Every row comes from one small tree of marks. The marks that hang from a mark follow it in brackets, in the order of their numbers. Every link used is in the known rows. Which tree was each row made from?
Known rows:
q_557{q_558{q_559 q_665}}: [ 21 -30  -5 -12 -12   2  14   5  -7  -2  -1  12 -18   3 -44   8 -10  -4
   3  -4   2   4  -4  10   0]
q_574{q_558{q_557 q_794}}: [  0 -16 -26 -35 -20   2  14  -6  -4 -10   1   8 -22   9  -9  -7   6   0
 -27   0   2   7   5  12   7]
q_822{q_557{q_558{q_665}}}: [  7 -31  -4 -12 -15   7  16  10  -4   6   2  11 -21   9 -38  -2 -12  -2
  18   1   2   4   1   7   3]
q_574{q_558{q_557}}: [  0 -16 -18 -18 -21   1  15   2  -4  -2   4   9 -22  10 -13   0   2  -1
 -30  -2   1   7   1   3   7]
q_557{q_558{q_559 q_794}}: [ 17 -25 -15 -32 -15   1  13   0  -7  -3  -3  11 -17  -9 -43   3  -5   0
   3  -3   3   5   2  11   1]
q_558{q_557 q_665}: [  2 -25  -2  -7 -13   2  12   0  -3  -8   2  11 -18  20   2   2  -7  -7
 -16  -3   2   4   3   9   4]
q_665{q_558{q_557 q_559 q_794{q_822}}}: [  3 -14 -12 -50 -17   6  12  -4  -4  -9   1   9 -24   7   0  11  -3  -4
 -29  -5 -10   4  10  35   1]
q_559{q_558{q_557 q_665 q_794}}: [  4 -22 -22 -19 -15  -5  12  -8  -3 -20   1   9 -11  13  11   0  -3 -13
 -16   2   3   2  12   6   4]
q_574{q_558}: [ 15 -19 -18 -21 -20   2  17   7  -6   6   4  10 -22   3 -19  -7   0   3
  -2  -5   2   8  -4  -1   5]
q_574{q_558{q_557 q_559 q_794}}: [  3 -15 -29 -35 -20   3  14  -7  -5 -13  -1   8 -21   4 -18   2   6   0
 -27   1   3   6   4  16   5]
q_822{q_557 q_574 q_794{q_558}}: [  4 -29  -7 -21 -15  25  16  21   3  24   3   8 -29   2 -23   4 -12   1
   5   6   5  14   8  -3   4]
q_665{q_558{q_557 q_559 q_794}}: [  1 -19 -16 -24 -15   1  11  -6  -3 -11   1   8 -25   5  -8   6  -1  -5
 -24  -4   4   3  10  13   1]
q_665{q_558}: [ 14 -22  -6 -11 -15   0  14   8  -4   7   6  11 -25   3  -9  -4  -9  -2
   1  -8   2   5   2  -4   1]
q_558{q_557 q_559 q_665 q_794{q_822}}: [  6 -19  -9 -51 -15   7  11  -7  -4 -15  -4   9 -16  16   6  10  -7  -6
 -22  -4 -10   3   6  40   2]
q_559{q_558{q_557 q_794{q_822{q_574}}}}: [  2 -12 -17 -49 -13   3  12  -6   2  -2   4   8 -11   3  17   6  -6  -9
 -29   3  -8   9  15  19   5]
q_557{q_558{q_794}}: [ 14 -24 -15 -31 -16   0  13   1  -7   1  -1  10 -18  -5 -33  -8  -5   1
   5  -4   2   6   2   4   3]
q_558{q_557 q_559 q_665 q_794}: [  5 -24 -14 -23 -13   2  12  -9  -3 -20  -4   9 -17  14  -2   5  -4  -6
 -17  -1   3   3   6  20   2]
q_557{q_558{q_559 q_794{q_822}}}: [ 19 -19 -11 -59 -18   5  13   1  -8   0  -3  11 -16  -7 -35   6  -5   1
  -3  -5 -10   4   1  30   1]
q_794{q_558{q_559 q_665} q_822{q_557}}: [  9 -28 -11 -45 -17  16  16  13  -5   6  -2  11 -22  13 -22  14 -14  -1
   9  -4 -11   3   1  34   1]
q_822{q_557{q_558{q_559}} q_794}: [  7 -28   0 -16 -18  16  16  20  -4  12   1  10 -22  -9 -50   8 -11   1
   7   6   1   7   5   4   1]
q_574{q_558{q_665}}: [ 19 -24 -17 -18 -17   2  17   5  -7  -1   1  10 -22  13 -16  -7  -3   0
   5  -4   1   6  -6   4   5]
q_559{q_558}: [ 15 -22 -13  -8 -16  -5  15   8  -5   1   7  12 -10  -4  -1   0 -10  -7
   3  -4   2   3   5 -11   3]

Write each row's tree:
[ -1 -27  -9 -19 -21  14  13  12  -3   1   3   9 -24  12 -17   8  -6  -4
 -33   0   2   7   9   1   5] => q_822{q_794{q_558{q_557}}}
[ 20 -29 -15 -28 -13   1  13  -3  -8  -9  -5  10 -17   1 -40   2  -6  -3
   6  -3   3   4   0  16   1] => q_557{q_558{q_559 q_665 q_794}}
[ 19 -18 -11 -60 -12  10  13   0  -4   8  -2   9 -17  -9 -34   9  -5   1
  -5   0  -8  12   3  28   2] => q_557{q_558{q_559 q_794{q_822{q_574}}}}
[  4 -30 -15 -16 -15   7  13   2  -4 -10  -2  11 -20  18 -24  16  -6  -7
 -27  -4   4   3   3  16   1] => q_794{q_558{q_557 q_559 q_665}}
[ 10 -32   1 -12 -16  17  17  18  -5   4  -1   9 -23   2 -48   7 -12  -2
  13   7   2   7   5  10   1] => q_822{q_557{q_558{q_559 q_665}} q_794}
[ 20 -19 -11 -20 -15  15  17  13  -2  13   2   8 -25  -5 -30   4  -4   3
  -8   6   5  16   0  -1   4] => q_822{q_574{q_558{q_559}} q_794}
[  8 -20 -16 -16 -10   8  15  -4  -1  -3   1   9 -23  15 -21  11   0  -4
 -28   4   6  12   0  13   4] => q_822{q_574{q_558{q_557 q_559 q_665}}}
[ 22 -24 -11 -56 -15   5  13  -1  -9  -7  -5  11 -16   3 -33   7  -8  -2
   3  -6 -10   4  -1  36   1] => q_557{q_558{q_559 q_665 q_794{q_822}}}
[ 17 -33  -8 -18 -18  14  15  16  -5   3  -1  10 -24  14 -20  -1 -12  -3
   2  -2   2   7   1   1   3] => q_822{q_794{q_558{q_665}}}
[  5 -31  -9 -16 -17  16  14   9  -4  -8  -2  10 -24  18 -24  16  -8  -7
 -30   2   3   6   7  13   2] => q_822{q_794{q_558{q_557 q_559 q_665}}}
[  7 -20 -27 -32 -18   2  14  -9  -6 -19  -3   9 -22  15 -16   1   3  -2
 -20   0   3   6   3  23   4] => q_574{q_558{q_557 q_559 q_665 q_794}}
[ 10 -27  -1 -39 -16  11  16  11  -6   6  -1  11 -19   4 -39  12 -13  -1
  11  -1 -11   4   0  33   1] => q_794{q_822{q_557{q_558{q_559 q_665}}}}
[  3 -24 -14 -32 -18   6  14   5  -4   6   0   9 -20  -3 -35  -7  -7   2
  17   1   2   6   7   7   4] => q_822{q_557{q_558{q_794}}}
[ -2 -19 -14 -24 -16  -1  11  -5  -3  -9   3   8 -27  11   2  -4  -1  -5
 -21  -4   3   4  11   8   3] => q_665{q_558{q_557 q_794}}
[ 19 -22 -26 -35 -18   2  15  -3  -6  -7  -2   8 -22  12 -11 -13   0   1
   9  -3   3   7  -3  13   6] => q_574{q_558{q_665 q_794}}
[  5 -16 -18 -54 -14   8  15   5   2  12   4   8 -13  -5  10  -1 -10  -5
  14   6  -8  10  13  16   4] => q_559{q_558{q_794{q_822{q_557 q_574}}}}
[  6 -25 -15 -31 -16   7  15   4  -5   2  -2   9 -20  -8 -43   1  -6   2
  14   2   2   4   6  14   2] => q_822{q_557{q_558{q_559 q_794}}}
[ 10 -30 -14 -28 -14   7  15   2  -5  -4  -4   9 -20   2 -41   0  -8  -1
  19   2   3   4   4  19   2] => q_822{q_557{q_558{q_559 q_665 q_794}}}
[  3 -24 -12  -4 -13  -5  13   0  -3 -14   5  11 -10  14   6   5  -7 -14
 -19   0   2   2   7   0   3] => q_559{q_558{q_557 q_665}}
[  2 -30 -14 -16 -16   6  13   2  -3  -8   1  11 -22  23 -14   8  -7  -7
 -24  -4   3   4   4   9   4] => q_794{q_558{q_557 q_665}}
[  5 -24 -14 -31 -11   9  14   3   1  15   2   8 -22  -6 -35  -5  -7   2
  16   5   5  11   7   5   4] => q_822{q_557{q_558{q_794}} q_574}
[  8 -21 -18 -50 -17   5  15   3  -4  -3   2   8 -12   7  14  -2 -11  -7
  21   2 -11   1   9  26   4] => q_559{q_558{q_665 q_794{q_822{q_557}}}}
[ -1 -19 -23 -22 -18  -5  12  -5  -2 -14   4   9 -10   3  10  -1  -2  -9
 -19   1   3   3  14   1   5] => q_559{q_558{q_557 q_794}}
[  5 -25  -4  -6 -12   4  13  -1  -3 -11   0  11 -16  15  -7  12  -8  -8
 -21  -2   3   3   3  13   2] => q_558{q_557 q_559 q_665}
